Known rows, with every way that one mark hangs from another:
K377{K367{K253} K848{K241}}: [-2.53 -4.63  1.83  1.38 -0.46 -0.03 -5.94  0.57 -2.73 -0.95  1.22  2.45
  1.85 -1.72 -1.78  3.12 -0.68 -1.43 -0.12  0.58 -4.21]
K253{K367{K241 K377 K843}}: [-1.96 -0.15  2.73  1.97  1.57 -2.16 -0.71 -3.14 -5.07 -1.39 -0.33  2.59
 -0.57 -1.76 -1.70  0.25 -0.41 -2.73 -0.88 -0.11 -4.03]
K367{K843}: [-1.80  0.46  0.63 -1.39  0.17 -0.94 -1.14 -1.61 -1.63  0.89 -0.90  1.25
  0.17 -0.95 -1.72 -0.48  0.42  0.82  0.17 -0.21 -1.47]
K848{K240 K241 K253 K843}: [ 1.99  0.04 -1.39  0.77 -0.85  3.20 -3.89  3.90 -0.39 -1.47 -4.23  0.67
  4.08 -0.89  0.80  1.72  4.95  2.05 -2.07  2.92  0.58]
K843{K367{K241 K253 K377{K848{K866}}}}: [-1.21 -3.26  1.21  3.26 -0.68 -1.48 -6.03 -0.61 -5.30 -2.13 -1.43  0.51
  0.12 -1.54 -1.62  0.95 -0.93 -2.16 -1.27  2.20 -3.04]
K367{K241 K377 K843}: [-1.15 -1.38  3.31 -0.14 -1.44 -2.14 -2.30 -4.47 -5.61 -2.50 -2.84  1.14
 -0.05 -3.65 -2.36  0.13 -0.01 -0.60  0.08  0.51 -3.44]
K377{K367 K848{K866}}: [-1.43 -2.71 -0.12 -0.86 -0.17 -0.03 -3.02 -1.44 -2.17  3.53  2.38 -1.82
  0.44 -0.02 -2.88  2.83  0.58 -0.83 -2.09  0.30 -3.04]
K253{K367{K377{K848{K866}} K843}}: [-2.34 -1.00  0.72  0.67  1.30 -0.87 -1.89 -2.01 -4.55  1.40  1.93  0.83
 -0.58 -0.20 -3.35  1.81 -0.33 -2.13 -2.52 -0.13 -4.85]
K240{K367 K848{K241 K866}}: [-2.71  0.76 -3.97 -1.51 -0.43  0.66  0.37 -2.84 -3.34  0.86 -0.97 -1.78
  2.90  1.36 -0.50  1.25  4.51  2.24  0.46 -0.01  2.25]
K253{K367{K241 K377{K848} K843}}: [-1.94 -1.39  3.16  1.92  0.88 -2.04 -2.05 -2.57 -6.34 -0.85  0.50  2.71
 -0.09 -1.41 -2.39  1.37 -0.40 -3.34 -0.49  0.35 -5.45]
K240{K367{K241 K253 K377} K848{K843 K866}}: [-3.94  0.98 -1.98  1.46 -3.15  0.50 -1.82 -4.06 -6.72 -1.39 -3.95  0.02
  2.74  1.17 -1.63  1.89  1.65  1.40 -0.41  0.15 -2.62]
K367{K241 K253 K377{K848{K240 K866}} K843}: [-2.52 -2.84  3.43  1.59 -2.55 -1.79 -7.16 -3.89 -6.71 -1.91 -2.53  3.59
  0.96 -2.95 -3.46  2.82  1.11 -1.52 -0.86  1.62 -3.74]
K866{K367{K241 K253 K843}}: [-2.36  0.51  1.61  0.97 -0.33 -3.60 -2.60 -2.06 -3.47 -0.94 -1.56  5.21
 -0.41 -2.49 -0.34  1.02 -1.77 -1.81 -0.70  1.29  0.56]
K377{K848{K241 K253{K367} K843 K866}}: [ 1.24 -1.18 -2.33  1.42 -0.67  1.46 -3.16  5.20 -2.78  0.95  2.04 -0.27
  3.30  0.44 -3.52  3.05  2.78 -0.23 -1.76  1.73 -3.12]
K253{K367{K377}}: [-1.03 -0.33  0.80  2.08  2.11 -0.16  0.20 -1.04 -2.15 -0.66  1.14  0.85
 -1.11  0.11 -0.23  0.80 -1.39 -2.38 -2.25 -0.42 -2.99]
K367{K377}: [ 0.11 -1.67  0.95  0.09 -0.81  0.42 -1.20 -1.89 -1.81 -1.69 -1.11 -0.98
 -0.85 -1.38 -0.52  0.80 -1.24 -0.21 -1.61  0.10 -2.14]
K240{K367}: [-2.61  1.19 -0.91  0.21  1.55 -0.09  1.57 -2.55 -1.60  0.26 -2.15 -0.04
  0.67  0.97  0.87  0.53 -0.68 -0.09 -0.30 -0.52  0.53]
K240{K367{K241 K253 K843}}: [-4.91  0.91  1.27  1.95  0.86 -2.47 -1.13 -3.53 -4.49 -1.59 -3.65  4.41
  1.45 -0.84 -0.67  0.54 -0.91 -0.53  1.42 -0.26 -1.16]
K240{K848}: [-0.59  0.41 -1.72 -0.73 -1.49  0.74 -0.12 -0.90 -1.55  1.09 -0.21 -0.03
  1.03  1.59  0.51  0.61  2.61  1.86  1.43 -0.41 -0.08]
K377{K848{K240 K241 K253}}: [ 1.84 -2.73 -0.05  0.85 -0.32  1.48 -4.48  2.86 -1.61 -0.21 -1.09  1.58
  2.96 -0.87  0.25  3.57  4.01  0.06 -0.29  2.47  0.34]
K240{K367{K253 K377{K848}}}: [-3.79 -1.74  0.50  2.04 -0.07  0.14 -2.46 -2.55 -4.22 -1.87 -2.42  1.92
  0.67  0.13 -0.41  2.88 -2.98 -1.02 -0.74 -0.24 -3.28]
K367{K241 K377{K848{K253 K866}} K843}: [ 0.39 -2.62  1.56  0.19 -1.78 -1.83 -4.07 -1.99 -6.55 -0.48 -1.40  0.85
  1.04 -3.24 -4.20  2.88  1.63 -0.07 -0.61  1.16 -4.00]

Rows:
[-2.50 -1.77  2.44  2.49  0.23 -1.71 -2.84 -1.76 -1.97 -1.31 -0.81  3.32
  0.38 -1.84 -0.36  1.07 -1.19 -1.43  0.03 -0.21 -2.51] => K377{K367{K241 K253}}
[ 0.00 -2.52  1.16 -0.13 -2.85  1.69 -3.41 -0.56 -3.93 -1.13 -1.06 -1.78
  0.58 -0.58 -2.06  1.82 -1.32 -0.67 -1.63  1.06 -5.56] => K367{K377{K848{K843}}}
[ 0.91 -2.90  2.42  0.58 -2.52 -0.56 -3.90 -3.47 -5.21 -1.20 -1.36 -0.97
  0.50 -1.99 -1.53  2.47  2.25 -2.04 -1.31  2.18 -1.36] => K367{K241 K377{K848{K240 K866}}}
[ 1.71  0.37 -2.35  1.79 -0.51  1.78 -4.88  0.97 -2.94  0.87 -5.12 -2.42
  2.20 -0.34 -0.53  1.18  4.54  1.22 -5.20  3.97 -0.11] => K848{K240 K253 K843{K367{K241 K377}} K866}
[-2.75 -1.84  3.73  2.17 -1.61 -2.48 -4.59 -3.29 -5.52 -4.14 -3.03  4.63
  0.11 -3.68 -2.48  0.85 -1.52 -0.93  0.55  0.18 -4.28] => K367{K241 K253 K377 K843}
[-2.85 -3.46  1.94  1.09 -1.69  2.10 -7.79  0.20 -3.15 -0.56 -1.79  1.84
  3.27 -0.80 -1.03  3.05  1.25 -1.22 -1.86  2.22 -4.61] => K377{K367{K253} K848{K240 K241 K843}}
[-0.83 -2.21  2.54  2.09 -1.70 -1.89 -4.81 -2.62 -4.78 -2.14 -2.06  3.79
 -0.61 -2.45  0.92  3.57 -1.75 -3.36 -2.31  2.51 -0.31] => K866{K367{K241 K253 K377{K848{K240}}}}
[ 0.56  0.45 -1.32  2.22  1.92 -1.51 -0.73  0.34 -3.24  1.02  0.56  1.58
  0.48 -1.27 -3.07  2.27  2.12  0.01 -2.74  0.15 -1.42] => K848{K253{K367{K241 K377 K843}} K866}
[-3.82 -3.55  1.30 -0.38 -0.23 -0.06 -7.95 -2.24 -3.60  1.57 -0.11  2.16
  2.32 -2.05 -3.24  3.42  2.93 -0.61 -2.25  1.65 -2.50] => K377{K367{K253 K843} K848{K240 K241 K866}}
[-4.17  0.02 -3.27  0.25 -2.88  2.01 -2.86 -2.44 -5.58 -1.95 -3.13 -0.88
  3.47  0.80 -1.89  2.02  2.25  2.35 -1.26  0.33 -2.24] => K240{K367{K253 K377} K848{K241 K843 K866}}
[-0.90 -1.01 -0.23  1.41 -2.01  0.83 -6.40  0.62 -3.90  1.27 -1.87 -0.80
  2.39  0.89 -1.66  1.31  2.67 -1.36 -2.06  3.47 -1.86] => K377{K848{K240 K843{K367{K241 K253}} K866}}
[ 2.13 -2.04 -2.35 -0.15 -0.63 -0.24 -3.24  3.26 -2.13  1.20  2.08  0.04
  1.85 -1.27 -2.00  4.11  2.24 -0.18 -2.05  2.12  1.32] => K377{K848{K241 K253 K866{K367}}}
[-1.50 -1.00  0.94  3.71  0.83 -1.94 -3.84  0.58 -2.63 -2.10 -2.08  2.23
  0.35 -0.86  0.64 -0.97 -0.78 -1.62  0.34  1.68 -0.71] => K843{K367{K241 K253}}
[-2.17 -0.17 -1.96  0.95 -2.35  1.84 -3.81 -0.03 -3.76 -0.43 -2.85 -0.58
  1.58  1.60 -0.14 -0.02  0.97  1.79 -0.79  0.91 -3.85] => K240{K848{K843{K367{K253 K377}}}}
[-4.85 -0.43  2.15  1.90  0.19 -2.06 -2.05 -5.05 -5.91 -2.98 -4.56  3.60
  0.84 -1.92 -1.13  1.20 -1.86 -0.77  0.14 -0.31 -2.84] => K240{K367{K241 K253 K377 K843}}
[ 0.29 -1.15  0.62  2.38  1.13 -1.18 -2.12  2.24 -3.77  1.12  0.90  3.50
  1.56 -0.10 -1.73  2.95  1.09 -1.40  0.58  0.69 -3.47] => K377{K848{K253{K367{K241 K843}}}}
[-2.08  1.10  1.96  1.88  2.27 -2.54  0.17 -1.61 -3.58 -0.02  0.62  3.44
  0.18 -0.64 -1.31 -0.43  0.61 -2.56  0.42 -0.18 -2.32] => K253{K367{K241 K843}}
[ 0.68  0.82 -1.53  3.00  0.78  1.88 -0.78  3.56 -1.87 -0.30 -1.25  1.00
  1.26  0.74 -0.90  1.90 -0.40  0.23 -3.15  0.51 -4.81] => K848{K253{K367{K377}} K843}
[-0.54 -0.54 -0.45  0.54 -3.12 -0.53 -3.80  0.96 -3.87  0.97  0.75  0.19
  1.41  0.09 -2.85  2.46 -0.17 -1.74 -1.72  2.18 -2.02] => K377{K848{K843 K866{K367{K241 K253}}}}
[ 1.74 -0.97 -2.38 -0.44 -1.82  1.77 -5.17  2.95 -2.45  1.59 -1.00 -0.52
  3.19 -0.45 -1.23  4.00  4.16  0.09 -3.72  3.86  0.87] => K377{K848{K240 K241 K253 K843 K866{K367}}}
[-0.54 -0.54 -0.90  0.14 -0.88  1.64 -3.88  2.68 -2.09 -2.03 -2.24 -2.29
  2.51 -0.88 -0.76 -1.81  1.42  0.31 -1.32  2.67 -2.04] => K848{K241 K843{K367}}
